Known rows, with every way that one mark hangs from another
(k_683 (k_831 k_188 k_711)): [-22.9 -18.3   1.4  -8.8  -5.9 -24.1  33.0 -31.4 -13.8  -6.9 -11.0   0.5
  -9.7  11.1  11.2 -18.6   4.2 -13.2 -10.6  49.7  13.8   1.7  16.9  10.8
 -10.0  20.5]
(k_118 k_188 k_683 (k_711 k_690 k_831)): [ 19.2  16.3  37.2 -43.0   2.3  -4.0 -70.2  28.1   9.7 -40.7  29.2  -9.3
 -26.4 -34.8 -17.1  47.3  10.9   3.6  10.0 -43.8  -7.5  16.5 -57.4  15.1
   1.7   6.4]
(k_683 (k_831 (k_188 k_690) k_711)): [-11.0 -16.6   3.6   8.9 -24.9  -5.9  33.5 -23.4   5.8  -5.2 -17.8  13.4
  -3.8  33.8   9.5 -13.6  15.1 -25.4  -3.0  30.9  -2.5  10.7   8.4 -10.8
  22.1  -5.2]
(k_831 k_188 (k_711 k_118 (k_690 k_683))): [-20.9 -19.3  10.7 -69.8  33.6 -27.8 -11.3 -20.4 -29.0  -6.1  21.9 -39.4
  28.1  -9.1  13.8  11.1   9.2 -46.5 -20.4  -2.9 -20.3 -42.8  26.3  -0.4
  -5.8  15.9]
(k_831 k_711): [-34.1  30.8 -37.0 -11.4 -22.6  10.5  -8.9 -35.5 -27.1  -0.8   1.7   6.7
 -25.2 -13.9  -7.3 -26.3  10.5   7.3 -13.0   7.1  10.0  -2.9   0.2  14.1
  -9.5  25.4]
(k_683 (k_831 (k_188 k_118))): [ -3.3 -29.9  -4.0  34.2   1.4 -18.8  56.7 -15.7  22.9   2.0  -6.5 -10.8
   6.0  22.4  22.2 -40.1   0.5  29.9  15.3  49.1  17.0   9.8  31.9  -5.3
 -40.7  15.6]
(k_711 (k_690 k_683) (k_831 k_188)): [ 26.2 -35.4  28.0 -54.5  30.0  -0.8  19.1  10.7  -5.3 -11.1  34.1 -35.0
 -10.0  -2.5  30.9  36.5  -9.3 -17.9  11.2  17.1 -28.8 -31.5  27.5   4.0
   3.5  20.7]
(k_188 (k_118 k_683) k_690): [  9.7  21.0 -37.6  69.0  -4.9  31.8 -22.2  26.9   5.4   7.0  -4.6   1.0
   4.6  24.0 -30.9 -17.8 -12.9  32.2  11.1 -34.6  11.0  23.4 -12.2 -13.1
  -3.5  -3.6]
(k_690 (k_683 (k_831 k_188 (k_711 k_118)))): [ -7.1 -34.8  -3.4 -19.0  23.4 -51.8  26.9 -39.1 -43.6  27.8 -20.2  -5.4
  25.2  13.1   0.2  -8.0  -9.2 -30.0 -36.2  39.7   2.9 -29.3  23.5 -17.4
   3.8 -12.3]
(k_690 (k_683 (k_831 k_188 k_711))): [-12.3 -36.5  -8.8 -16.4  11.1 -13.2  40.6 -25.3 -37.7  19.1 -21.4  10.1
  -2.5  12.3   3.0   0.7 -19.3 -20.3 -24.7  61.5 -13.5  -8.9  52.0  -2.4
  -3.1 -11.9]
(k_188 k_118 k_690): [  4.1  17.9 -44.8  43.8 -19.3  32.1  13.9  -6.6  31.3  11.8   3.4   8.1
   1.8  24.9   6.8 -52.4   6.8  38.6  14.2 -11.7  10.4  10.5   0.2 -21.8
  -3.5   4.0]
(k_831 k_188 k_711): [-32.1   7.0 -10.4 -27.6 -25.8   5.7  10.6 -16.7  -4.4 -18.7  -7.2  -8.8
 -18.9   7.5  14.4 -23.5  13.3  -9.1   0.6  16.0  -9.7  -4.1  22.3  24.0
  -4.7   6.7]
(k_711 (k_118 (k_188 k_831)) (k_690 k_683)): [-14.3   6.0  42.3 -20.5  39.4 -27.9 -26.0  32.7  -4.3  16.5  14.2 -27.9
  34.3 -40.4  -6.9  23.0  -7.9   4.3 -19.7   0.6  -4.1 -17.6 -40.4  -3.6
   0.6  58.0]
(k_683 (k_831 (k_188 k_118) k_711)): [-40.3 -27.7 -21.9  18.2 -14.7 -26.8  36.0 -33.3 -18.6 -11.5  -1.6  -2.9
  -3.7  20.2  17.9 -33.5   5.7   5.1  -4.4  45.9   6.5  18.9  27.8   4.2
 -43.9  11.6]
(k_831 k_188): [  3.3   8.3   3.0 -14.9   1.6  -2.7  24.6  -3.2  34.2  -9.3  -4.6 -22.1
 -10.9   2.1  14.1 -29.4  -2.8  21.0  12.8  16.4   8.8   3.4  37.1  11.7
 -13.4   6.2]
(k_188 (k_118 (k_683 (k_831 k_711))) k_690): [-23.6  -0.5 -34.8  73.6 -14.7  16.6  -4.1  -6.6 -39.6   6.3 -13.0  19.2
   7.1  23.8 -29.7 -12.1  -6.8  -2.6  -8.8  -6.1  10.7  30.8  -9.4 -10.9
  -5.7 -10.5]
(k_188 k_690 (k_831 k_711)): [-39.4  39.3  -5.3  23.6 -38.7  27.0  14.6 -12.6 -11.3   8.1  -2.2  28.9
  -4.9  -8.6   3.4  -0.1  14.9 -16.9 -12.4 -12.5   0.5  -8.9 -21.7   6.5
  31.7  21.1]
(k_683 k_831): [  4.9  14.7  -3.9  19.0  14.7  -6.7  30.3 -26.2  -3.5  15.8  -7.7   5.6
  -5.0  -5.1  -3.8 -29.4  -3.9  27.8 -15.0  47.4  47.4   6.6   3.6 -11.5
 -10.2  45.3]
(k_711 k_118 (k_690 (k_683 k_831))): [ 20.8 -12.4  30.8 -25.4  65.4 -32.4   8.8 -19.9 -31.7  29.7  18.4 -30.2
  41.1 -19.5  -6.1 -11.3  -7.6  -2.2 -31.9  31.1  29.0 -38.0  -3.8 -35.3
  -8.7  55.6]
(k_118 k_683 (k_711 k_690)): [ 15.2  32.8  13.0 -25.2  25.4  24.0 -42.7  17.3  23.0 -18.3  14.5 -18.3
  -3.4 -38.9 -16.6  21.3   4.7   9.9   0.4 -36.4  28.9 -10.6  -2.5  19.0
 -25.2  13.2]
(k_118 k_188): [ -6.4  29.2 -16.5  -3.9 -11.2  -9.1 -25.6   8.8  22.8   0.4 -10.2  -1.8
 -20.1 -13.8 -15.6 -18.6  -1.5  50.8   5.2  13.3  13.2  40.4 -27.0   6.7
  -4.9  13.6]
(k_831 (k_188 k_118 k_690)): [  1.5  -4.1 -17.5  33.8 -24.6  19.0  29.6   4.4  43.3  -4.7  -8.9   0.5
   3.3  40.1  24.4 -42.3   5.3  21.0  31.4  -2.7  -7.5  17.6  25.4  -7.7
  -3.4 -19.1]
(k_188 (k_118 (k_711 k_690)) k_831): [-16.1  20.2  24.8  11.0 -13.4  22.7   9.0   1.5  50.6  -9.9  32.2 -11.5
  12.3 -50.0  29.6  -3.8  23.8  23.7   7.1 -16.1  16.7 -17.6   3.9  28.8
 -53.6  62.7]
(k_711 k_690 k_831): [  8.3   9.5  24.1 -38.2  18.8  -0.1   7.5 -11.8 -14.3 -24.2  48.5 -24.8
 -22.2 -22.4  17.7   7.5  13.7   3.1   4.8   5.4  14.9 -24.9 -26.2  12.9
  -0.4  64.6]

Rows
[ 38.3 -12.6   2.9  16.7 -25.3   6.9  -3.0  15.0  27.8  40.0 -50.5  51.8
  -2.0  10.9  -7.0   3.6  -9.4  27.5   0.3  21.3  -4.8  36.3   1.6 -46.3
  18.8 -43.3]  (k_118 (k_188 (k_690 (k_683 k_831))) k_711)
[-54.0 -24.2   1.9 -25.9  -5.2   3.7   5.1 -15.3   3.5 -34.3  27.2 -32.5
  -1.3   6.5  24.5 -21.6  22.4  -2.8   7.0   5.8 -21.0   5.6  25.5  18.8
 -49.0  38.5]  (k_831 (k_188 k_118) (k_711 k_690))
[ 24.5  -6.7  47.2 -51.5  56.6 -46.3 -21.9  12.7 -24.2 -44.3  42.3 -63.3
  18.5 -15.6   6.4  29.5   1.3 -40.2   9.5 -39.0   6.0 -39.1 -38.4  25.1
  20.4  15.4]  (k_711 (k_118 k_683) k_690 (k_831 k_188))
[-14.5  -2.6 -14.6 -18.7 -33.9  21.6  13.1 -10.9  15.2 -10.9 -15.9   8.8
 -16.6  27.0  11.9 -14.1  11.5 -21.8   4.0  -5.6 -13.9   4.9  11.5  -1.6
  23.6 -21.9]  (k_831 (k_188 k_690) k_711)
[-46.0  23.5 -28.6  83.9 -33.9  28.8 -10.4  18.1 -24.0   2.4  -0.3  23.4
   5.2  -5.6 -22.0  13.2  -4.5  -2.3  -7.4 -42.4   2.1  14.3 -30.6  22.4
  -4.3   2.7]  (k_188 (k_118 k_683) k_690 (k_831 k_711))
[ 37.8  32.6  -8.5  -4.6  -2.3   7.1 -23.6  -0.9   6.6 -18.6   8.0  17.8
 -25.7 -29.4  -8.1  20.5  -4.1  -6.2  13.5 -43.4  17.2 -12.2 -20.1  15.6
   0.8 -33.6]  (k_118 k_683 (k_711 k_831))
[ 50.5 -21.6  -6.3  -7.4  -3.8  12.6  38.8  11.5   5.2   6.9  -4.6   3.2
 -14.9  35.3  22.0  20.8 -13.6 -18.7  21.5   3.3 -38.9 -19.8  23.1 -11.4
  44.1 -44.5]  (k_711 (k_831 (k_188 (k_690 k_683))))
[-35.8  45.3  -6.3  35.4  -3.4   4.0 -24.4  -0.7 -30.4   8.4  -4.3  12.3
  25.0 -16.9 -26.6  26.6  -0.7 -40.2 -25.3 -58.6  20.7 -33.0 -61.5   8.9
  42.0   2.4]  (k_188 k_690 (k_831 (k_711 (k_118 k_683))))
[ 39.4  -2.2  23.3   6.8  11.1  -3.9  13.6   4.2  38.0  -4.4 -24.3  -0.4
   5.5  -7.8  -2.2   8.7 -11.1  -4.7   5.6   5.4  26.6   6.5  26.0  11.1
 -15.4 -28.7]  (k_118 (k_683 (k_831 k_188)) k_711)
[-35.2  -7.5  20.9 -18.8  12.8 -12.2  12.7 -34.5 -32.0 -16.7  28.4  -9.3
   3.8  -8.4   1.4  -1.4  17.4  -2.4 -33.3  39.1  26.9  -2.9  -5.0  -2.8
 -24.5  74.4]  (k_683 (k_831 (k_711 k_690)))
[ 28.0 -13.0  20.5  17.8  -1.2  -4.1  52.4  -1.7  30.8  10.0 -26.8   2.2
   5.7  34.7  16.1 -21.5   0.8   4.0  12.6  37.6  15.2  17.0  11.8 -21.6
  28.9  -4.5]  (k_683 (k_831 (k_188 k_690)))
[ 44.8  -0.1  16.2 -45.4 -19.9   0.1  27.4 -13.9  29.5 -28.3  11.3   5.0
 -26.5  -8.9  40.6  -2.4  16.9  -5.8  29.7 -14.1   0.4 -14.5  11.2  24.4
   6.6 -33.6]  (k_118 (k_711 (k_831 k_188)))
[-29.7   7.8 -15.4  24.1   3.9 -33.8 -50.6   9.0 -52.0  -6.1 -24.5  21.2
 -19.4  -5.5 -54.2   5.6 -12.6  11.7 -19.8  20.2  12.9  54.5 -38.0   1.8
  -1.6   4.7]  (k_118 k_188 (k_683 (k_831 k_711)))
[ 16.2  33.2  -6.6  -8.0   1.4   7.1 -71.4  28.5  22.1  -7.4 -26.0  10.0
 -18.6 -27.9 -33.4   0.2  -8.2  38.0   8.9 -33.1   9.1  36.1 -29.5   5.8
 -11.5 -33.9]  (k_118 k_188 k_683 k_711)
[ 16.2 -45.3  45.0 -20.5  47.1 -13.6  39.7   6.1  10.0  14.5   4.0 -29.7
  17.7   3.3  13.0  13.2 -18.7   0.5  -3.3  68.3   0.0 -11.5  46.6 -16.5
 -16.6  42.0]  (k_711 (k_690 (k_683 (k_831 k_188))))
[-16.0  31.0  53.7  -7.0  13.9   9.6 -62.6  51.3  34.8 -21.5  10.3  -7.7
   4.3 -62.8 -17.4  49.9   4.6  11.0   7.6 -28.6   4.4  11.9 -52.1  29.6
 -16.4  38.7]  (k_118 (k_188 k_831) k_683 (k_711 k_690))
[ 29.7 -21.4 -19.2  10.9 -25.3  42.3  22.6  17.3  59.0  25.3 -27.6  15.9
  11.4  27.2  29.8 -17.8  -1.1  12.8  24.1 -16.2 -35.0   3.0  70.1 -15.5
  -3.9 -77.1]  (k_831 (k_188 (k_118 k_711) (k_690 k_683)))
[ 24.9  29.3  -7.5  -4.9 -41.6  24.5 -33.3  20.7  63.1   2.1 -29.3  33.3
 -20.6   5.7  -2.9  -7.1  17.1  34.6  22.8 -25.1   0.1  38.9 -25.8 -11.3
  20.1 -48.4]  (k_118 (k_188 k_690) k_711)
[-32.5  13.1 -12.7  33.2 -41.5  20.6 -15.1  22.1 -19.3  30.4 -24.2  47.0
  -7.0  -6.4 -16.1  26.6 -10.1  -7.7 -12.8  -2.1 -38.9  12.2 -25.9  -7.5
  34.9  -6.5]  (k_118 (k_188 (k_690 k_683) (k_831 k_711)))
[-28.1  19.7 -23.0  -6.3 -23.2 -24.4 -52.4 -15.1 -10.7  -8.2 -15.0  11.0
   6.0  13.6 -10.8 -30.3  19.5  -4.7 -13.5 -33.9  -1.4  22.1 -65.9 -20.3
  33.5 -26.9]  (k_831 (k_711 (k_118 (k_188 k_690))))
[-34.4 -25.3  26.2 -11.2  26.9 -23.2  -4.9  -0.7 -17.3 -31.2   8.9 -33.0
   4.1  -5.4 -21.6  41.7   0.7 -23.4 -17.7  20.1   8.3   1.8   7.9  23.0
 -15.6  46.9]  (k_118 (k_683 (k_831 k_188 (k_711 k_690))))
[-29.7  -1.9  -3.9 -36.0   8.3  22.1 -16.2  -6.5 -33.2   5.9  26.5  -9.1
  -5.7 -27.2 -10.3   5.8  -1.2  -5.4 -23.0   9.1 -16.8 -17.2  30.5   0.8
 -12.9  37.9]  (k_831 (k_711 (k_690 k_683)))
[ 36.9   5.8  16.1 -23.2  40.1 -43.1 -13.2   1.6 -25.1 -17.0  18.7 -38.5
   5.3  -7.3  -3.2  11.9 -10.1 -30.4   2.1 -38.7  12.1 -32.0 -32.9  20.4
  22.7 -31.5]  (k_711 (k_118 k_683) (k_831 k_188))
[-11.5 -14.9 -12.9  -3.2  19.9 -53.7 -25.4 -27.4 -59.7  22.1 -22.6  16.5
  14.4  -1.2 -27.8  -6.4 -12.8   0.9 -35.5  39.1   1.9   7.9 -21.4 -24.7
   4.8   3.7]  (k_690 (k_683 (k_831 (k_711 (k_118 k_188)))))
[ 11.1  31.6 -13.6  34.8   4.7  13.1 -60.6  49.9   9.6   4.8 -25.3   9.8
 -18.0  10.4 -45.6  14.8 -17.6  35.5  13.2 -22.1   3.4  44.9 -43.8 -11.0
  32.3 -27.0]  (k_118 (k_188 k_690) k_683)
[ 24.1   9.5 -11.3  -5.4   3.7  -7.4 -33.8  15.0  -9.7  41.6 -25.3  11.5
  13.0  16.5 -18.8 -22.7 -10.9  18.8  -6.6 -14.8  -8.4   9.4 -24.9 -48.3
  38.5 -41.0]  (k_711 (k_118 (k_188 (k_690 k_683))))
[-22.3   7.2 -23.7  23.7  10.8  -1.4 -16.6 -16.9 -51.5   0.6  -8.7   9.3
  -3.4 -11.3 -45.3   4.6 -12.5  -4.7 -31.8  17.3  38.5   8.6 -14.6   4.3
  -5.3  17.5]  (k_118 (k_683 (k_831 k_711)))
[ 15.4 -12.8  -9.1  20.5   6.9 -10.3   9.7  14.3  -3.9 -21.2  14.9 -16.8
 -12.0  12.8  11.9   3.6 -16.0   2.5  24.2 -20.3  -7.5   1.3  -3.7  31.9
 -22.7 -31.3]  (k_711 (k_831 (k_188 (k_118 k_683))))
[ 21.7   4.6  15.3 -44.9  16.8  32.1 -12.2   3.4  28.6  12.8  16.3  -7.5
  -3.7 -32.1   6.5   6.3  -3.9  16.3  -9.8 -10.4   2.9 -24.0  40.7  -7.8
 -23.9   9.7]  (k_118 (k_711 (k_690 k_683)))
[-66.8 -15.1  -4.6  18.7 -11.4  22.4   9.8   2.8 -31.3  11.7  37.7  -0.9
   7.3 -31.5   0.7  14.5  -5.1  -5.7 -22.5   0.6 -20.9 -31.3  21.9  20.2
 -45.8  71.8]  (k_188 k_118 (k_831 (k_711 (k_690 k_683))))
[ -3.2  13.0 -19.9  71.2 -24.9  43.9  43.2  20.9  11.2  51.9   1.5  23.0
  17.1  10.5   0.4  -3.1 -14.2  15.6   4.1  -1.7 -13.2  -6.8  21.8 -16.4
   3.2  14.3]  (k_188 k_118 (k_690 k_683) k_831)
[ 26.3  -7.1  -6.2  16.3 -35.4  37.7  23.4   0.3  78.0  -2.5 -11.9  12.8
   5.7  27.8  37.8 -39.7  20.7  19.8  36.6 -24.8 -10.8  20.9  30.6  -6.0
 -16.4 -59.5]  (k_831 (k_188 (k_118 k_711) k_690))
[-46.5  -6.8  27.0 -67.4   7.0   0.1   0.6 -16.4   7.0 -35.8  23.1 -28.0
  -3.6  -8.6  19.6  -1.1  17.6 -18.3  -9.0   7.3 -13.2 -13.1  15.1  22.7
 -12.4  51.1]  (k_831 k_188 (k_711 k_690))
[ 11.4 -17.0  42.1 -62.3  21.8 -13.7  18.9  -1.9  12.8 -40.1  43.7 -41.7
 -14.8  -6.7  36.7  14.4  15.9 -18.7  18.1   1.5 -22.0 -22.4  -2.9  22.2
   3.7  45.5]  (k_711 k_690 (k_831 k_188))
[ 51.2  -9.1 -30.5  22.7 -33.1  39.6  19.8   0.3   7.6  22.9  -2.0  38.7
 -12.4  17.1  24.2  -1.6   3.2   5.4  25.8 -39.9 -25.0 -17.3  17.2 -18.5
  -1.5 -57.5]  (k_188 (k_118 (k_711 k_831)) (k_690 k_683))
[ 45.2   3.7  13.7 -28.8   0.3  -2.7 -10.6   8.9  17.5 -29.1   4.3   0.8
 -22.4 -10.9  10.4  35.6  -2.8 -21.8  31.6 -33.8   2.0 -15.3   3.7  31.6
  11.1 -56.4]  (k_118 k_683 (k_711 (k_831 k_188)))
[-40.5  -6.1 -38.3  24.8   0.7   4.0 -14.0   3.0 -18.0 -23.0  -7.7 -15.8
  -3.4  11.0 -10.6 -13.9  -7.0  -1.0   4.2 -17.3  -8.2  13.4  23.7  31.2
 -33.3 -25.9]  (k_831 (k_188 (k_118 k_683)) k_711)
[-16.8 -36.0 -46.5  52.5 -15.7   8.4  31.1 -17.9 -29.4  38.9 -13.5  40.2
   3.8  34.8 -10.3 -13.4  -7.0   2.3 -17.5  26.3  -7.3  10.9  30.5 -43.0
 -13.1 -11.7]  (k_188 k_118 (k_690 (k_683 (k_831 k_711))))
[ -4.2 -11.7 -20.8 -11.1 -28.3  23.8   8.8  -1.9   6.7  17.7 -20.7  15.4
 -10.1  27.1   8.6  -0.1  -9.0 -25.7  -3.3  10.9 -42.1  -6.6  45.4 -11.8
  30.2 -45.3]  (k_831 (k_188 (k_690 k_683)) k_711)
[ 14.0 -20.0  -5.2  -1.1 -13.8 -12.3  33.9 -11.9   8.8 -14.7  28.3 -17.9
 -22.4  13.9  36.1 -22.7  -0.5   7.7  37.2   3.2 -20.3   1.5   7.6  17.8
 -24.3  -7.7]  (k_711 (k_831 (k_188 k_118)))
[ -8.5  35.1  -9.1  35.8 -33.0  28.9  28.5  -5.1  41.8   4.7  12.0  15.8
   4.1 -35.0  25.9 -25.7   9.7  28.8   4.5 -17.0  23.7 -10.6   9.3  24.6
 -42.8  20.1]  (k_188 (k_118 k_711) k_831)
[-12.1  -2.0 -31.2 -11.5 -13.2 -10.0 -45.3   0.1 -37.6  23.0 -23.5  25.4
   4.6  19.0 -28.8  -8.7  -0.8 -10.8 -27.7 -14.4 -30.7   8.2 -36.7 -30.6
  38.7 -38.8]  (k_831 (k_711 (k_118 (k_188 (k_690 k_683)))))
[ 63.3 -17.2   5.5 -29.1 -24.6  20.5  19.7   6.0  30.5   5.8 -11.6  25.0
 -21.2  24.8  39.9  26.4  -1.3 -27.4  29.2 -22.6 -37.2 -18.4  32.1 -17.4
  37.5 -72.3]  (k_118 (k_711 (k_831 (k_188 (k_690 k_683)))))
[ 31.7  -0.2  11.8 -42.9  13.8 -43.5  24.0 -26.3  -5.7 -18.9  22.0 -23.6
  -0.6  -5.4  34.8 -13.4  10.0 -26.7   9.5 -12.3   8.5 -32.4 -27.1  13.0
  22.2   3.2]  (k_711 k_118 (k_831 k_188))
[-24.7  15.1 -16.2  27.4 -35.2  31.1  24.0   4.7 -26.9  39.9  -5.0  34.3
  -8.9  -7.7 -11.4  22.9  -9.4 -22.2 -25.6  -2.4 -16.4 -25.7   7.5  -5.1
  33.2   7.3]  (k_188 (k_690 k_683) (k_831 k_711))
[-49.7 -12.1  13.3  -1.3  24.2 -27.6 -60.9  17.4 -40.6 -28.5   3.7 -10.7
  -3.2 -20.1 -48.0  32.0  -2.7   6.6 -25.1  19.8  15.1  33.9 -46.8   3.2
 -17.1  53.2]  (k_118 k_188 (k_683 (k_831 (k_711 k_690))))
[ 19.8   8.5 -10.9  49.7   4.9   4.2  -5.7  -2.4  18.4   3.5 -11.6  17.7
   7.1 -10.4 -25.0 -22.4  -8.2  31.8   1.0  -4.7  42.8  20.4  13.7   1.9
 -43.2 -17.7]  (k_188 (k_118 (k_683 k_831) k_711))
[ 35.1 -11.7 -10.2  -0.2  -7.4  28.0  31.5  17.9  30.9  29.5 -17.8   3.7
   0.9  32.1   8.7  -2.7 -14.6   4.3   9.1  12.2 -26.4  -3.6  54.4 -24.8
  22.6 -33.9]  (k_831 (k_188 (k_690 k_683)))
[  8.8 -22.2  23.8   4.6  32.9  -6.4  -1.0  21.8  -4.4 -43.0  37.0 -44.5
  -4.3   5.8  10.1  22.9  -7.0  -3.8  33.3 -24.2 -14.5  -8.6  -1.8  36.3
 -31.0  26.1]  (k_711 k_690 (k_831 (k_188 (k_118 k_683))))
[ 18.4 -10.8  27.3 -55.4  45.5 -41.8 -30.6  13.4 -39.1   0.4  37.5 -22.1
   2.7 -21.0  -4.5  26.8  -0.8  -6.5  -3.8 -10.9 -19.4 -20.4 -51.6 -16.8
  14.3  28.3]  (k_711 (k_118 k_188) (k_690 k_683) k_831)
[ 28.7 -13.4  -2.6  23.8  14.8 -38.6   0.4  10.1 -12.9  49.0 -30.6  24.9
  25.9  22.0 -21.1  -2.9 -15.2  14.7 -16.3  18.3   3.1  16.1 -30.1 -57.3
  35.5 -27.8]  (k_711 (k_118 (k_188 (k_690 (k_683 k_831)))))
[ 34.6  -1.7  14.2  26.0  31.7 -34.6   5.5   4.4  -5.2   7.7 -19.3 -23.6
  40.6  24.9 -12.4  -5.4  -6.3 -18.1  -3.7  -6.3  28.0  -0.6 -22.5 -25.2
  37.0 -37.6]  (k_711 (k_118 (k_683 (k_831 (k_188 k_690)))))
